Each row was made from one small tree. The marks that hang from a mark follow it in brackets, in alphabetical order. Every link used is in the known rows. Write each row's tree.
Known rows
zato[zusol]: [-0.96  0.89  1.02  0.11  0.91 -0.52 -2.28  0.75 -1.86 -0.96  0.24  1.20
  0.64  1.32 -1.84 -1.55  0.60 -1.48 -0.87  1.26  1.36  1.08  1.56 -0.46
  3.69]
tafazu[sisiso[zato zusol[gadar kadif]]]: [-0.91 -3.33  5.63 -1.23 -1.21 -0.59 -3.02  2.34  1.36  0.02  3.60  5.26
 -1.68 -2.71 -2.48 -1.94  3.33  2.05  1.69 -1.57  0.32 -3.74  1.07  3.89
  3.72]
sisiso[tafazu zato[zusol]]: [-1.45 -5.71  2.02  3.43  0.29 -1.56 -2.90  0.54  1.57 -1.40 -0.07  2.36
  1.67 -1.57 -1.24 -1.23 -0.63 -1.75  0.14  1.78  1.97 -0.36  2.47  3.00
  2.27]
zato[gadar zusol]: [-1.39 -3.23  3.65  0.61  1.32  0.01 -1.44  1.84 -2.38 -0.49 -0.77 -0.80
  0.44  0.88 -3.52 -2.01  1.53 -1.28 -1.18  0.91  1.66 -0.79  3.92 -0.05
  4.18]
kadif[gadar[zusol]]: [-1.26  1.14  1.74 -0.64 -0.87 -3.09 -1.92  0.14 -4.11 -1.37  3.05 -1.97
 -2.43  1.98 -1.95 -4.70  0.60  1.42 -0.40  0.33  2.65  1.59 -0.67 -0.41
  0.10]
sisiso[zato[gadar]]: [-1.89 -5.85  4.41  1.44  1.40 -0.61 -1.07  0.69 -0.76 -1.12 -0.59  0.44
  1.00 -1.99 -1.24 -1.93  0.34  0.44  0.85  0.82  0.12  1.01  2.30  0.89
  2.36]
gadar[sisiso[tafazu zato] zusol[kadif]]: [-1.31 -4.98  1.13  1.08  0.36 -1.01 -3.32 -0.99 -1.06 -2.14  3.66  0.50
  0.61 -0.85 -1.83 -3.22  1.00  1.51  0.34 -3.13  2.88  1.64 -1.59  1.69
 -1.71]
sisiso[tafazu zato[gadar[zusol[kadif]]]]: [-2.68 -6.66  4.46  0.95 -0.15 -1.66 -2.41 -0.40  0.44 -1.48  3.26 -0.56
  0.66 -2.71 -2.60 -2.44  1.61  1.75 -1.02 -1.10  2.16  0.87  0.73  1.54
 -0.02]
zusol[kadif zato[gadar[sisiso[tafazu]]]]: [ 0.13 -2.72  5.26 -2.53  0.98  1.70 -3.29  0.33  0.80 -1.08  0.50 -2.00
 -1.63 -1.34 -1.63 -3.26  2.66  2.49 -2.78 -4.80  1.90 -4.79  1.64  2.54
  0.30]
tafazu[sisiso[zato zusol[gadar]]]: [-0.94 -6.19  5.56  1.79 -0.63 -0.92 -2.88  1.82  0.98 -0.05  2.29  3.56
 -1.04 -1.92 -1.77 -2.38  1.72  1.00  3.74  0.00  0.01 -3.94  1.46  6.06
  2.94]
sisiso[tafazu zato[gadar zusol[kadif]]]: [-1.63 -6.29  4.49  1.08 -0.24 -0.26 -2.11  2.27  1.61 -0.90  0.66  1.97
  1.21 -2.41 -3.39 -1.03  1.33 -0.52 -2.45  0.21  2.46 -1.53  4.30  1.16
  3.16]
sisiso[tafazu zato[gadar] zusol[kadif]]: [-2.27 -8.22  8.30  1.16  0.26 -1.01 -3.15  0.96  1.71 -1.19  1.36 -1.54
 -0.74 -4.70 -2.11 -0.87  1.65  0.41 -2.40 -0.34  1.67 -3.51  1.56  1.28
  2.73]
kadif[gadar[sisiso zato zusol]]: [-0.46 -3.92  0.94  1.02 -1.06 -1.63 -2.37 -0.90 -8.29 -1.70  3.68 -2.24
 -2.46  4.40 -3.12 -6.13  0.78  2.23 -0.11 -1.52  3.26  1.73 -3.00  1.80
 -4.26]
sisiso[zato[gadar] zusol]: [-2.52 -7.96  7.21  1.74  1.35 -0.54 -2.23  1.43 -0.91 -1.38  0.10 -0.88
  0.49 -3.25 -2.05 -1.39  0.64 -0.18  0.86  1.25  0.58 -1.43  1.62  1.37
  2.74]
zato[zusol[gadar[sisiso[tafazu]] kadif]]: [ 1.07 -1.40  2.30 -1.99 -0.26  1.19 -3.14  2.27  1.73 -0.59  0.67  2.75
 -1.05  0.85 -5.22 -2.97  3.17  0.35 -2.62 -3.24  3.47 -5.81  2.27  2.03
  4.10]
sisiso[tafazu zato zusol[gadar]]: [-1.49 -7.58  6.90  1.78  0.16 -1.11 -3.39  0.65  4.60 -0.77  1.01  0.26
 -0.79 -3.57 -1.34 -1.55  1.30  0.08  0.68  1.87  1.84 -5.99  0.23  4.61
  2.57]
zusol[kadif[gadar]]: [ 0.12  3.90  3.52 -2.86 -1.95 -1.73 -0.70  1.74 -0.59 -0.62  1.53  0.80
 -4.26  0.04 -1.55 -3.43  2.36  1.24 -4.82 -1.00  1.27  0.08  1.13 -3.18
  2.30]
sisiso[tafazu zato]: [-1.25 -5.35  3.27  2.89  1.04 -2.14 -2.04 -0.89  2.68 -0.92 -0.89  1.73
  0.01 -2.49  0.88 -1.66 -0.55 -0.32 -1.10  1.11  0.61 -0.83  0.64  2.72
  0.17]
zusol[gadar[sisiso[tafazu]] kadif zato]: [ 0.85  0.52  3.77 -5.11 -0.71  1.39 -3.36  0.22  3.12 -0.64  1.82  1.99
 -2.48 -0.62 -1.88 -3.51  3.47  3.11 -1.07 -4.75  2.25 -6.70  0.34  3.33
  1.77]
zusol[kadif[gadar[sisiso]] zato]: [ 1.02  3.67  3.04 -4.98 -1.87 -0.02 -2.24  1.32 -1.93 -1.59  2.18  0.38
 -4.04  0.62 -1.37 -4.62  2.24  2.98 -2.02 -3.76  2.06 -1.92  0.87 -0.30
  0.36]
zusol[kadif[gadar[sisiso[tafazu]]] zato]: [ 1.06  1.33  3.37 -3.12 -1.64 -0.20 -2.74  0.66  0.66 -1.32  1.28 -1.23
 -4.03 -0.93 -1.16 -4.64  1.59  2.53 -3.08 -4.42  2.99 -4.06  1.45  1.33
 -0.60]
kadif[gadar[sisiso zato]]: [ 0.61 -2.72  2.36  1.43 -0.80 -0.44 -1.23  0.43 -6.16 -0.94  0.80 -0.67
 -3.13  2.70 -2.96 -5.13  1.05  1.33 -1.70 -0.82  1.84 -0.55 -1.16  1.34
 -2.73]
zato[gadar[sisiso zusol]]: [-1.39 -4.70  2.13  0.72  2.44  0.59 -3.06 -0.09 -5.57 -1.31  1.28 -3.45
  0.91  1.87 -4.23 -4.50  1.08  1.83  0.67 -1.90  2.16  1.55 -0.60  1.07
  0.03]

Which tree is each row?
[-0.89 -8.64  5.01  3.60  1.05  0.44 -3.64 -1.91 -3.51 -1.14  0.57 -2.74
 -1.23  0.19 -2.46 -2.79  0.55  0.14 -2.48 -0.40  2.36 -3.05 -3.32  3.66
 -2.17]	gadar[sisiso[tafazu zusol] zato]
[-1.38 -3.74  3.87 -0.10  0.36 -0.04 -1.60  2.52 -1.38 -1.21  0.81  3.12
  1.49 -0.83 -3.09 -1.17  1.50 -0.39 -0.79 -0.16  1.54  0.76  3.99 -0.55
  4.19]	sisiso[zato[gadar zusol[kadif]]]
[-0.14 -1.60  1.13 -1.01  0.49  1.33 -1.81  0.24 -5.76 -1.07  2.32  2.78
  0.11  3.30 -3.59 -2.63  1.87  0.23 -2.44 -2.14  2.33  0.86 -1.18 -0.01
  0.09]	gadar[sisiso zato[zusol[kadif]]]
[-1.71 -2.57  8.15 -2.56 -0.39  0.23 -3.13 -0.03  1.40 -1.10  1.51 -3.88
 -2.08 -3.40 -0.62 -1.61  2.96  2.18 -3.82 -2.16  1.73 -5.04  1.39  0.58
  2.57]	sisiso[tafazu zusol[kadif zato[gadar]]]
[ 0.98 -0.37  1.99  0.32 -1.37 -0.41 -3.29  3.01 -1.66 -1.11  1.16 -0.14
 -2.71  0.80 -5.02 -3.99  1.45 -0.30 -4.50 -2.85  4.21 -2.99  3.32  0.05
  1.80]	zato[zusol[kadif[gadar[sisiso[tafazu]]]]]
[-1.65 -2.41  0.46 -0.41  0.45 -1.01 -2.81 -0.51 -3.99 -2.29  4.20  2.21
  1.09  0.14 -1.55 -3.20  1.40  2.13  1.44 -3.28  2.18  3.58 -2.01 -0.02
 -1.22]	gadar[sisiso[zato] zusol[kadif]]
[ 1.09 -0.06  3.28 -0.21 -1.04 -0.26 -2.08  1.59 -1.09 -0.95  0.54 -0.89
 -4.73 -0.21 -3.02 -4.55  1.80  1.48 -5.02 -3.40  2.51 -3.03  1.46 -0.24
 -0.30]	zusol[kadif[gadar[sisiso[tafazu]]]]
[-0.95 -6.22  4.44  1.81  1.44  0.53 -2.58 -1.06 -6.24 -1.42  1.46 -0.71
 -0.90  1.58 -2.24 -2.97  1.10  0.40 -0.69 -0.36  1.41 -0.49 -3.73  2.21
 -1.68]	gadar[sisiso[zusol] zato]
[-0.20 -6.60  4.42  2.61  2.95  0.66 -2.50  0.47 -1.07 -0.49 -1.52 -3.70
 -0.56 -0.32 -4.12 -3.39  1.17  0.61 -3.06 -1.97  1.60 -2.34  1.91  2.88
  0.46]	zato[gadar[sisiso[tafazu]]]
[-1.60 -0.43  1.93 -2.01 -0.96 -1.56 -2.09 -3.15 -5.33 -1.06  4.80  1.91
 -1.37  2.16 -1.23 -2.68  2.44  2.26 -2.24 -0.94  1.68  3.68 -4.53 -1.47
 -1.61]	gadar[zato zusol[kadif]]
[-1.94 -5.98  4.57  3.02  0.27 -1.60 -3.10  0.59 -1.43 -0.83  1.81  2.93
 -0.39 -3.22 -0.61 -1.54  0.65  0.04  2.13  0.41 -0.22  0.43  0.47  5.05
  1.51]	tafazu[sisiso[zato zusol]]
[-1.75 -0.53  7.56 -4.26 -0.10  0.80 -3.25  0.49 -0.87 -1.21  1.95 -3.21
 -2.07 -1.77 -0.62 -1.49  2.76  2.33 -2.03 -2.02  1.10 -2.83  1.04 -0.71
  3.65]	sisiso[zusol[kadif zato[gadar]]]
[-1.50 -4.09  6.75 -0.12  0.49  0.16 -2.84  0.59 -2.01 -0.28  1.44 -2.09
 -1.54 -1.63 -0.62 -2.51  1.71  2.28  1.47 -1.67 -0.03 -2.57  2.08  5.06
  2.59]	tafazu[sisiso[zusol[zato[gadar]]]]
[-0.87 -3.98  0.79  3.35 -0.22 -1.43 -2.20  1.82 -1.64 -0.75  1.17  5.24
  1.76 -0.20 -1.73 -2.00 -0.33 -0.86  2.29  0.64  0.35  2.05  3.10  4.77
  2.56]	tafazu[sisiso[zato[zusol]]]
[-0.67  2.46  6.69 -7.01 -1.69  1.00 -3.60  0.20  2.15 -0.75  3.07  1.11
 -2.72 -1.09 -0.26 -1.65  3.98  2.91 -0.15 -1.74  1.49 -5.83 -0.45  0.70
  4.17]	sisiso[zusol[gadar kadif zato]]
[-2.20 -2.25  5.77 -0.86 -0.21 -0.99 -2.97  0.50 -0.43 -1.68  3.06  2.34
 -0.46 -2.81  0.23 -0.49  1.66 -0.11 -0.80 -0.15  1.20  0.36 -0.83 -1.09
  2.12]	sisiso[zato zusol[kadif]]
[-1.58 -6.38  3.89  2.26  1.95  0.00 -3.44  0.60 -2.82 -2.23  1.01 -0.21
  0.73 -1.70 -1.13 -2.18  0.20 -0.24  2.33 -0.58  1.81 -0.38 -0.87  2.72
  0.25]	gadar[sisiso[zato zusol]]
[-1.10 -4.41  6.37 -1.28 -0.36  0.29 -2.51 -0.64 -1.10 -0.53  1.63 -0.05
 -2.62  0.71 -2.12 -2.35  3.00  0.95 -0.42  1.77  1.38 -4.38 -2.79  2.60
  1.27]	sisiso[zusol[gadar[zato]]]
[-0.25 -0.34  4.76 -1.71 -0.66  0.25 -3.84  1.50 -3.08 -2.14  1.51 -4.37
 -3.22 -0.26 -0.99 -4.24  0.91  1.51  0.61 -1.74  2.74 -3.37 -0.04  2.66
  0.13]	kadif[gadar[sisiso[zusol[zato]]]]
[-1.39 -4.12  4.63  0.31  1.06  0.21 -3.63  1.03 -2.28 -2.15  2.55  1.76
 -0.02 -2.16 -1.58 -1.63  1.72  0.35 -0.24 -2.52  1.82 -0.43 -0.76  0.88
  0.80]	gadar[sisiso[zato zusol[kadif]]]
[-1.62 -3.27  4.64  1.14 -0.81 -1.41 -2.87  0.67 -2.24 -0.59  3.84  4.19
 -0.89 -3.03 -0.43 -1.31  2.05  0.67  0.37 -1.14  0.01  0.40  0.68  3.42
  2.28]	tafazu[sisiso[zato zusol[kadif]]]
[-1.08 -6.48  5.35  2.15  0.74  0.13 -3.75  0.43  0.23 -1.96  1.62 -0.08
 -0.19 -3.54 -1.50 -1.74  1.49  0.26 -1.56 -2.41  2.27 -2.69 -0.74  2.53
  0.07]	gadar[sisiso[tafazu zato zusol[kadif]]]
[ 0.26 -3.36  0.52  2.21 -0.38 -0.87 -2.21  3.99 -2.91 -2.01  0.57  1.21
 -0.04  0.66 -4.03 -3.66 -0.40 -0.97  1.62 -0.06  2.96  0.03  3.24  2.62
  0.95]	kadif[gadar[sisiso[zato[zusol]]]]
[ 0.14  2.85  2.47 -4.51 -0.95  0.39 -1.82  2.73  1.02 -0.29  2.12  4.42
 -1.09  0.84 -3.68 -1.49  3.46  0.35 -1.16 -0.17  2.19 -3.33  2.19 -1.21
  6.25]	zato[zusol[gadar kadif]]
[-1.28 -2.08  6.54 -3.09 -1.23 -0.11 -2.72  1.60  2.11 -1.18  2.78  3.38
 -1.65 -3.10 -1.85 -0.90  3.17  1.25  0.64 -0.28  1.21 -3.94  0.22  0.02
  4.02]	sisiso[zato zusol[gadar kadif]]
[-1.09 -4.66  3.25  1.22 -0.62 -0.35 -1.22  3.10 -1.77 -0.18  1.70  4.94
  0.95 -0.85 -3.72 -2.06  1.84  0.35  0.19 -1.62  0.66  0.45  5.15  2.86
  3.95]	tafazu[sisiso[zato[gadar zusol[kadif]]]]
[ 0.06 -0.32  4.13 -3.96  0.75  1.98 -2.09  0.75 -2.01 -1.35  0.95 -0.62
 -0.81 -0.37 -1.75 -3.30  3.01  3.09 -1.53 -4.70  0.99 -2.18  1.38  0.71
  1.47]	zusol[kadif zato[gadar[sisiso]]]
[-0.33  2.41  5.51 -3.29 -3.23 -1.15 -3.34  1.52 -2.20 -0.48  4.38  0.36
 -4.93 -1.34 -0.37 -3.54  2.59  2.87 -1.00 -2.87  1.20 -2.75  1.48  3.02
  1.99]	tafazu[sisiso[zusol[kadif[gadar] zato]]]
[-0.69 -0.06  7.62 -5.04 -1.59  0.49 -4.37 -0.03  4.22 -0.90  3.00 -0.25
 -3.62 -2.46 -0.33 -1.73  3.69  2.68 -1.53 -1.74  2.33 -7.75 -0.03  2.88
  3.35]	sisiso[tafazu zusol[gadar kadif zato]]
[ 0.25  5.62  3.65 -5.54 -2.32 -1.20 -1.30  0.87 -0.36 -1.13  2.47  0.96
 -4.54 -0.20  0.53 -3.39  2.41  2.70 -2.88 -2.05  1.51 -1.50  1.29 -0.80
  1.04]	zusol[kadif[gadar] zato]
[-0.76 -7.02  7.00  0.74 -0.39  0.10 -3.12 -1.30  0.72 -0.20  1.07 -1.31
 -2.40 -1.39 -2.56 -2.18  2.27  0.73 -1.38  1.96  2.35 -6.71 -2.27  3.52
  0.74]	sisiso[tafazu zusol[gadar[zato]]]
[-0.74 -4.20  0.45  1.33 -0.67 -2.39 -2.18  1.16 -4.94 -2.36  3.31 -0.97
 -0.85  0.94 -2.82 -5.38 -0.02  1.49  2.96 -1.06  3.11  1.30 -0.57  1.98
 -2.23]	kadif[gadar[sisiso[zato] zusol]]
[-2.18 -7.22  5.67  3.68  1.23 -1.94 -3.29 -0.31  1.10 -1.65  0.57 -0.65
 -0.49 -4.28  0.56 -1.04  0.13 -0.92 -0.32  1.73  1.51 -2.09 -0.38  3.30
  0.63]	sisiso[tafazu zato zusol]
[-1.21 -4.90  7.16 -0.78 -1.39 -0.95 -3.39  1.08  4.89 -0.70  2.64  1.88
 -1.82 -3.72 -1.52 -1.17  2.78  1.05 -0.91 -0.43  2.24 -6.27  0.29  2.64
  3.59]	sisiso[tafazu zato zusol[gadar kadif]]
[ 0.71 -4.10  2.84  1.48 -1.52 -1.15 -2.05  1.96  0.42 -1.50  1.00  1.48
 -3.25 -2.16 -2.03 -4.08  0.77  1.24 -3.12 -2.51  2.50 -2.20  1.78  1.99
 -0.91]	zusol[kadif[gadar[sisiso[tafazu zato]]]]
[-1.28 -1.46  5.78 -1.13 -2.30 -2.31 -1.97  2.34 -1.27 -1.71  2.67  1.06
 -3.40 -2.96 -1.44 -2.32  1.79  0.39 -1.77  0.09  2.00 -1.10  0.88 -1.00
  1.65]	sisiso[zato zusol[kadif[gadar]]]
[-0.70 -5.76  5.62  1.69  0.32  0.70 -3.53 -1.46 -3.59 -1.21  2.28 -1.23
 -1.96 -0.62 -2.34 -2.59  2.19  0.92 -4.45 -2.06  2.45 -2.69 -3.53  1.89
 -1.76]	gadar[sisiso[tafazu zusol[kadif]] zato]
[-1.09 -6.13  7.52  0.97  1.67  1.66 -3.92  1.23 -1.82 -0.93  0.82 -4.21
 -1.64 -2.27 -3.93 -2.41  2.63  0.96 -4.33 -3.29  2.66 -3.65  1.36  0.34
  1.93]	zato[gadar[sisiso[tafazu zusol[kadif]]]]
[-1.04  1.85  5.21 -3.33 -1.19 -0.25 -3.87 -0.03 -1.35 -0.50  3.70  1.61
 -2.10 -2.03  0.88 -1.75  2.68  2.38 -0.61 -3.30 -0.14 -1.56 -0.14  3.29
  2.52]	tafazu[sisiso[zusol[kadif zato]]]
[ 0.99 -2.04  3.12 -3.17 -0.71  1.68 -1.55 -0.15 -2.54 -0.33  2.22  3.84
 -2.44  2.18 -3.96 -3.71  3.90  2.68 -2.24 -2.82  1.58 -2.62 -2.34  1.40
 -0.07]	zusol[gadar[sisiso zato] kadif]
[-1.32 -5.02  5.77 -0.55  0.40 -0.81 -2.51  1.30  2.50 -1.07  2.12  1.78
 -0.77 -2.50 -1.56 -1.65  2.02  0.45  2.72  1.49  1.17 -3.56  0.36  2.58
  2.95]	sisiso[zato zusol[gadar]]
[ 0.48 -0.77  1.90 -0.47 -2.02 -0.49 -1.22  2.40 -1.84 -1.77  2.00  2.63
 -2.71 -0.66 -2.25 -4.13  0.98  1.34 -1.98 -2.88  1.72  0.23  1.33 -0.41
  0.01]	zusol[kadif[gadar[sisiso[zato]]]]
